Known rows, with every way that one mark hangs from another:
bani{dade}: [-1.563 -0.936 -2.401  2.297  3.956 -4.176  3.941  2.646  1.270  1.994
 -1.178  1.069  6.194  2.508  0.429 -1.298 -3.443 -3.741]
rova{dade}: [ 1.379 -0.037 -1.878  0.245  5.448 -5.420  4.801  1.810  1.682  2.110
 -4.768  3.800  4.744  5.302  0.720  0.542 -1.932 -2.129]
bani{dade{dogiz{lored{rova{novef}}} feziz timetef}}: [-6.149 -1.089 -2.784  0.030 -4.071  2.522 -0.367  1.496 -3.173 -2.903
  1.759 -0.303 -1.198 -0.976  3.952 -0.266 -1.859  5.048]
bani{dade{feziz timetef}}: [-4.017 -0.930 -2.415  0.531  1.916 -2.580  0.848  2.813  0.005 -2.211
  0.104 -0.610  4.413  2.865  1.350  1.117 -3.205  1.650]
ruli{bani{dade{feziz{lored} rova{novef} timetef}}}: [-7.737  5.208 -2.858  1.371 -0.328  2.965  0.738  0.593 -3.994 -1.049
  0.817  1.546 -1.491  1.435  0.962  2.264 -3.231  3.412]
dogiz{lored}: [ 1.521 -2.955 -3.887  1.196  6.220 -3.832  5.381 -0.666 -0.057  0.582
 -4.115  1.633  1.854  0.923 -1.848  0.566 -2.712 -4.171]
lored{feziz rova{dade novef}}: [-2.587  1.577 -0.114 -1.134  0.054 -1.281  5.762 -1.220  0.817  4.568
 -3.216  2.867  0.306  1.406  2.967 -1.455 -5.506  0.794]
lored{feziz rova{dade{dogiz timetef} novef}}: [-4.297  0.644  0.366 -2.088 -3.422  1.010  2.149  1.701 -0.394  2.964
 -0.851  1.877 -0.337  1.630  6.316 -1.919 -2.330  4.449]
rova{dade{dogiz timetef}}: [-0.285 -0.892 -1.348 -0.776  1.952 -3.068  1.008  4.693  0.450  0.500
 -2.393  2.704  4.180  5.520  4.182 -0.007  1.142  1.465]
ruli{bani{dade}}: [-3.569  0.844 -4.038  2.575  4.305 -1.532  4.692 -1.138  0.161  3.324
 -2.656  2.397  5.722  2.462 -1.237 -1.333 -3.668 -4.825]
dade{dogiz}: [ 1.045 -1.374 -0.316 -0.750  4.894 -3.160  3.278  3.600  1.312  2.338
 -1.804  1.688  2.768  2.772  2.228 -1.590 -0.270 -2.473]
dogiz{lored{rova{dade}}}: [ 0.169 -2.473 -4.100  0.330  4.106 -1.748  5.698 -2.101  0.713  2.208
 -4.689  2.805  0.556  3.813  0.500 -0.546 -4.605 -2.224]
rova{dade{dogiz{lored} feziz timetef} novef}: [-1.312  0.120 -2.406 -1.103 -1.706 -1.361  0.040  2.151 -3.708 -4.497
 -2.924  3.396 -0.115  1.471  2.567  3.499  2.485  6.075]
ruli{bani{dade{rova{novef} timetef}}}: [-6.524  4.677 -3.886  1.787  0.936  1.083  0.983  1.437 -3.815  0.646
 -0.266  1.228  2.352  1.258  0.729  1.119 -0.308  2.032]
dogiz{lored{feziz}}: [ 0.666 -4.062 -3.180  0.805  4.461 -2.298  6.220 -2.267  0.035  2.629
 -3.899  0.158  0.615 -1.073 -1.860 -0.487 -5.153 -4.317]
ruli{bani{dade{dogiz feziz{lored} timetef}}}: [-6.460  0.426 -2.476  1.168 -0.472  2.601  0.645  1.050 -1.296  0.186
  0.794  1.630  1.279  2.835  2.564 -0.671 -3.451  0.142]
rova{dade{timetef}}: [-0.483 -0.384 -2.441 -0.050  3.673 -4.706  2.815  2.594  0.838  0.157
 -3.590  2.734  4.932  5.384  1.967  1.327 -1.182  0.517]
rova{dade{dogiz feziz{lored}} novef}: [-0.769  2.684  1.117 -0.831 -0.334 -1.941  2.494  3.425 -0.783 -0.573
 -2.106  5.490 -0.604  3.093  3.819  1.391 -0.879  2.850]
dogiz{lored{feziz rova{novef}}}: [-2.379 -1.430 -2.131 -0.006  0.886  0.270  6.504 -3.594 -0.832  3.128
 -2.649  0.642 -2.657 -3.077  0.218 -1.329 -6.227 -1.226]

Rows:
[-2.152  0.666 -1.102 -1.143  4.732 -0.358  1.549  2.825 -0.473 -1.123
  0.012 -0.570 -3.061  4.123  1.661  2.337 -3.984  2.276]
dade{feziz{lored} rova timetef}
[-1.894  0.278  0.092 -1.976  2.882  1.286 -0.234  4.925 -0.898 -0.758
  1.425 -0.511 -3.944  4.150  3.946  1.019 -1.619  3.319]
dade{dogiz feziz{lored} rova timetef}
[-4.182 -2.348 -1.678 -1.088 -2.675  2.615  2.751 -0.676 -2.177  1.610
 -0.147 -0.472 -3.161 -2.856  3.576 -1.913 -3.062  2.353]
dade{dogiz{lored{feziz rova{novef}}} timetef}
[-1.350 -0.920 -1.684 -0.490  0.810  0.345  3.851  0.091 -1.564  1.346
 -1.439  2.063 -2.258 -0.988  2.454 -1.666 -1.415 -0.067]
dade{dogiz{lored{rova{novef}}}}
[-4.093  2.510 -0.764 -2.485 -0.279 -1.426  1.756  0.539 -0.559 -1.893
 -2.129  2.586 -0.194  3.723  3.714  2.015 -2.731  6.395]
lored{rova{dade{feziz timetef} novef}}
[-1.510  1.885 -0.460 -0.565 -0.682 -3.095  0.720  5.047 -1.483 -0.711
 -2.090  4.078  3.555  3.120  4.700  1.118  2.846  4.073]
rova{dade{dogiz timetef} novef}
[-5.108  1.397  1.153 -2.015 -1.658  1.901  1.172  2.285 -0.686 -0.912
  1.771  1.236 -4.105  1.134  5.752 -0.480 -3.678  4.712]
dade{dogiz feziz{lored{rova{novef}}} timetef}
[-3.762 -0.910 -1.769 -2.246 -1.323  1.691  0.650  0.273 -2.771 -2.906
 -0.111  0.341 -3.852 -0.658  3.399  0.734 -1.187  5.324]
dade{dogiz{lored{rova{novef}}} feziz timetef}
[-3.746 -0.140 -1.417 -1.053  1.041  1.033 -2.091  6.396 -1.446 -1.485
  2.470 -2.020  0.644  4.072  3.912  0.357  0.112  4.452]
bani{dade{dogiz feziz rova timetef}}
[-3.328  0.270 -3.149 -1.346 -0.780 -0.456  2.197 -1.590 -2.509 -3.272
 -3.149  2.489 -1.878  1.751  1.924  2.879 -2.705  5.732]
dogiz{lored{rova{dade{feziz timetef} novef}}}
[-0.668 -3.453 -1.948 -2.229  3.094  1.026  3.073 -0.965  0.028  0.160
 -1.596  0.102 -3.516  1.539  1.735 -1.063 -3.522  0.232]
dade{dogiz{lored{rova}} feziz}
[-0.077 -2.534 -3.399 -0.556  3.678  0.490  0.371  3.809 -2.566 -0.522
 -0.715 -0.907 -1.644  2.150  1.888  0.612  1.460  1.191]
dade{dogiz{lored} rova timetef}
[-2.666  3.319 -0.753 -2.127  2.890 -1.379  0.267  3.327 -2.637 -3.118
 -0.625 -0.135 -1.853  1.712  1.588  3.808 -0.084  6.273]
dade{feziz rova{novef} timetef}
[-2.070 -1.028  0.900 -2.120  2.740  1.162  3.566  1.028  2.155  2.313
  0.349  1.201 -3.719  3.433  4.194 -2.288 -6.000 -0.540]
dade{dogiz feziz{lored{rova}}}
[-2.598 -0.480 -5.421  1.997  2.947  3.087  2.047  0.329 -3.321  2.770
 -1.402  0.942  0.282  1.655 -0.362 -1.174 -0.168 -2.812]
ruli{bani{dade{dogiz{lored} rova}}}
